Known rows, with every way that one mark hangs from another:
liniz{nanik{peba}}: +2.03; +3.63; +0.55; -5.44; +0.50; +0.51; -2.19; +1.82; -0.48; +1.54; +1.92; -1.85; +4.55; -0.47; +2.57; -0.79; -1.02; +3.68; +1.30; +0.41
temib{duli{lasa peba{nanik{liniz}}}}: +4.04; +0.04; +2.21; -3.68; -0.37; +0.80; -2.55; +4.20; +1.12; +1.30; +3.13; +0.57; +2.30; -3.84; -2.88; -5.02; -1.94; +0.48; -0.08; -0.20
nanik{liniz}: +2.16; +0.29; +0.51; -1.72; -0.42; +0.57; -1.93; +1.94; +1.74; +1.70; +1.53; -2.72; +1.41; +0.34; +0.83; -3.03; +0.19; -1.99; -1.76; +0.32
temib{duli}: +2.04; -0.51; +1.43; -0.75; +0.33; -0.26; -2.06; +3.37; -1.23; -2.75; +0.18; -2.48; +0.55; -2.65; -0.44; -1.65; +0.67; -0.28; +0.56; -0.75
nanik{liniz peba rilofe}: +2.71; +3.35; -0.90; -6.19; -0.48; +1.75; -3.61; +1.52; +2.01; +3.35; +4.75; -0.61; +1.56; +1.57; +3.51; -1.40; -0.62; +3.41; -0.96; +0.18
lasa{duli{peba{nanik{rilofe}} temib}}: +2.88; +3.66; +2.67; -2.59; -1.59; +0.65; -1.76; +3.10; +1.08; -0.07; +3.56; +4.52; +0.42; -3.35; -1.96; -7.02; -2.45; +0.39; -0.68; +2.16
tuka{temib{duli{lasa peba{nanik{liniz rilofe}}}}}: +5.03; +0.35; +2.17; -3.20; -0.74; -0.83; -4.05; +5.44; +0.88; +1.47; +4.24; +0.91; +0.84; -2.95; +0.82; -4.30; -1.42; +2.51; -2.41; +0.84
lasa{duli{peba temib}}: +1.40; +2.66; +2.40; -0.92; -0.56; +1.29; -0.68; +4.43; -1.03; -1.86; +2.05; +1.37; +2.84; -3.20; -3.22; -5.91; -2.43; -4.01; -1.56; +1.83
tuka{temib{duli{peba}}}: +3.54; -1.28; +2.33; -0.98; -0.16; +0.62; -2.82; +5.30; -1.52; -2.91; +1.06; -2.32; +2.23; -3.18; +0.88; -3.35; -2.18; -1.75; -2.48; +0.88
tuka{temib{duli{lasa peba{nanik{rilofe}}}}}: +4.24; +0.37; +3.08; -2.91; -0.98; -1.30; -3.35; +5.70; -0.04; +0.06; +3.67; +1.75; +0.11; -3.43; +0.61; -3.51; -1.50; +2.79; -0.92; +1.05
liniz{nanik{rilofe}}: +1.68; +2.43; +0.85; -2.78; +0.37; -1.49; -1.89; +1.84; -1.49; +1.68; +2.03; -0.02; +0.08; -0.28; +2.21; -1.02; -0.03; +5.58; +1.01; +0.80
tuka{temib{duli}}: +2.54; -0.92; +1.94; -0.22; -0.15; -1.22; -2.86; +4.82; -1.27; -2.83; +0.37; -3.07; +1.08; -2.63; +2.29; -1.82; +0.58; -0.69; -2.06; +0.47
lasa{duli{temib}}: +0.53; +3.21; +2.06; -0.20; -0.52; -1.16; -0.67; +3.56; -0.59; -1.78; +1.72; +0.37; +1.48; -2.73; -1.57; -3.82; +0.79; -2.70; -1.41; +1.30
peba{duli{temib} nanik{liniz rilofe}}: +4.78; +4.41; +3.08; -2.02; -2.95; +0.98; -5.06; +5.84; +4.98; +3.74; +2.40; +3.58; -1.59; +0.93; +1.11; -5.73; +2.44; +2.32; -3.24; +0.98
liniz{nanik{peba{duli{lasa temib}} rilofe}}: +3.02; +7.08; +2.59; -5.36; -0.14; +0.04; -4.46; +7.35; -0.34; +3.41; +3.79; +2.98; +2.44; +0.82; +1.64; +0.09; +1.06; +7.20; -0.02; +0.42
rilofe{nanik}: +0.46; +0.52; +1.91; -4.07; +1.03; -0.01; -1.20; +0.96; +4.74; -2.12; +0.54; -2.23; +0.51; -0.12; -0.10; -1.52; -1.55; -2.05; +0.69; +1.16
liniz{nanik{peba{duli}}}: +1.78; +3.78; +2.26; -5.59; -0.55; +2.22; -4.02; +4.89; +0.41; +1.13; +0.32; -0.84; +4.17; +0.77; +2.63; -0.65; +0.09; +3.04; -0.31; +0.44
peba{duli{lasa temib}}: +2.31; +3.17; +4.61; +0.07; -1.45; -0.38; -3.31; +9.14; +1.34; +0.89; +1.49; +1.81; +0.42; +0.81; -2.35; -1.54; +2.33; -1.73; -1.53; +0.22

Rows:
+4.63; +4.85; +3.84; -2.46; -2.54; -0.70; -5.07; +7.50; +4.63; +4.86; +4.05; +4.75; -1.83; +0.75; -0.37; -4.38; +2.88; +3.12; -2.25; +0.35
peba{duli{lasa temib} nanik{liniz rilofe}}
+1.94; +4.71; +1.80; -6.09; -0.55; +1.82; -4.78; +4.71; +0.24; +2.12; +1.97; +1.14; +2.27; +1.27; +3.83; -0.39; +0.27; +6.37; -0.01; +0.64
liniz{nanik{peba{duli} rilofe}}
+3.39; +3.21; +3.02; -0.65; -0.41; -0.26; -0.76; +6.60; -0.50; +1.67; +3.91; +2.11; +2.12; -1.50; -4.50; -3.48; -2.88; -2.37; -0.16; +0.79
duli{lasa peba temib}
+4.22; +0.38; +2.11; -3.34; -1.07; +1.05; -2.95; +2.78; +0.29; -1.01; +2.24; +1.44; -0.10; -3.55; -0.72; -4.70; -2.94; +2.52; +0.99; +0.26
temib{duli{peba{nanik{rilofe}}}}
+2.01; +4.97; +2.33; -6.51; -0.11; +0.45; -4.71; +5.91; -0.03; +2.94; +3.25; +2.01; +2.27; +1.20; +2.46; +0.80; +0.85; +6.87; +0.83; +0.60
liniz{nanik{peba{duli{lasa}} rilofe}}
+5.47; +3.80; +1.62; -2.51; -1.83; +1.18; -2.54; +3.21; +3.04; +3.70; +4.79; +3.58; +0.31; -0.98; -1.01; -7.03; -3.27; +1.44; -1.88; +1.39
duli{peba{nanik{liniz rilofe}} temib}
+3.38; -0.68; +2.83; -1.51; +0.16; -0.55; -2.47; +6.57; -1.83; -1.81; +2.20; -1.23; +2.36; -3.15; -0.47; -2.24; -1.76; -1.29; -1.69; +0.56
tuka{temib{duli{lasa peba}}}
+1.56; +2.43; +1.62; -8.01; +0.29; +3.89; -4.42; +3.36; +7.41; +0.35; +1.49; -2.26; +3.39; +1.88; +1.91; -1.79; -0.38; -1.03; -2.15; +1.07
rilofe{nanik{liniz peba{duli}}}
+1.34; +2.46; -0.08; -7.86; +1.29; +2.39; -2.55; +0.46; +6.02; +0.67; +3.01; -3.01; +3.64; +0.55; +1.78; -1.84; -1.89; -0.64; -0.48; +0.93
rilofe{nanik{liniz peba}}
+2.96; +3.75; +0.97; -6.33; -1.44; +3.54; -5.73; +4.76; +3.14; +3.02; +3.01; +0.51; +1.09; +2.94; +3.94; -1.54; +0.87; +2.81; -2.42; +0.51
nanik{liniz peba{duli} rilofe}
+2.33; +2.99; +2.99; -2.17; -1.47; +1.06; -1.12; +3.08; +1.22; -0.61; +2.42; +3.19; +2.30; -3.95; -2.82; -7.74; -2.44; -2.37; -1.04; +1.99
lasa{duli{peba{nanik} temib}}
+1.58; +4.22; +2.94; -5.77; -0.11; +1.02; -3.96; +6.06; +0.23; +2.22; +1.71; +0.18; +4.42; +0.52; +1.33; +0.16; +0.70; +3.68; +0.32; +0.19
liniz{nanik{peba{duli{lasa}}}}
+4.18; -0.16; +3.43; -2.61; -0.78; -0.81; -2.77; +5.68; +0.25; -0.85; +2.58; +0.29; +1.85; -3.68; -0.34; -4.13; -1.84; +0.17; -1.22; +0.85
tuka{temib{duli{lasa peba{nanik}}}}
+2.30; +5.26; +2.36; -6.78; +0.81; +2.36; -4.45; +6.05; +6.91; +2.13; +3.55; +0.06; +3.37; +1.13; -0.17; -1.68; +0.43; -0.67; -2.14; +0.41
rilofe{nanik{liniz peba{duli{lasa temib}}}}
+4.88; +3.74; +2.31; -2.12; -1.90; +0.47; -2.13; +3.50; +2.28; +2.05; +3.62; +4.33; -0.41; -1.33; -1.86; -6.22; -3.59; +1.78; -0.19; +1.37
duli{peba{nanik{rilofe}} temib}
+4.41; +0.36; +0.93; -3.75; -0.88; +1.71; -3.51; +2.57; +1.23; +0.60; +2.80; +0.52; +0.50; -3.15; -0.43; -5.61; -2.58; +2.45; -0.82; +0.42
temib{duli{peba{nanik{liniz rilofe}}}}
+4.70; +4.26; +3.27; -2.53; -1.52; -1.05; -1.89; +5.19; +1.53; +3.39; +5.36; +5.45; -0.23; -1.49; -3.41; -4.96; -3.12; +2.23; +0.81; +0.86
duli{lasa peba{nanik{rilofe}} temib}
+3.45; +5.20; +2.49; -4.28; -0.90; +2.29; -4.82; +7.80; +2.92; +3.78; +3.88; +0.63; +3.76; +1.60; -0.10; -1.93; +1.55; -0.31; -2.97; +0.11
nanik{liniz peba{duli{lasa temib}}}
+4.80; -0.82; +1.70; -2.53; -1.18; +1.07; -3.95; +4.11; +1.32; -0.56; +1.87; -1.59; +2.38; -3.22; +1.72; -5.92; -2.32; -0.90; -3.74; +1.05
tuka{temib{duli{peba{nanik{liniz}}}}}
+4.68; +3.01; +2.91; -1.53; -1.83; +0.92; -1.59; +3.40; +2.31; +1.37; +2.40; +2.60; +1.73; -1.68; -2.50; -6.95; -3.77; -1.61; -0.49; +1.11
duli{peba{nanik} temib}
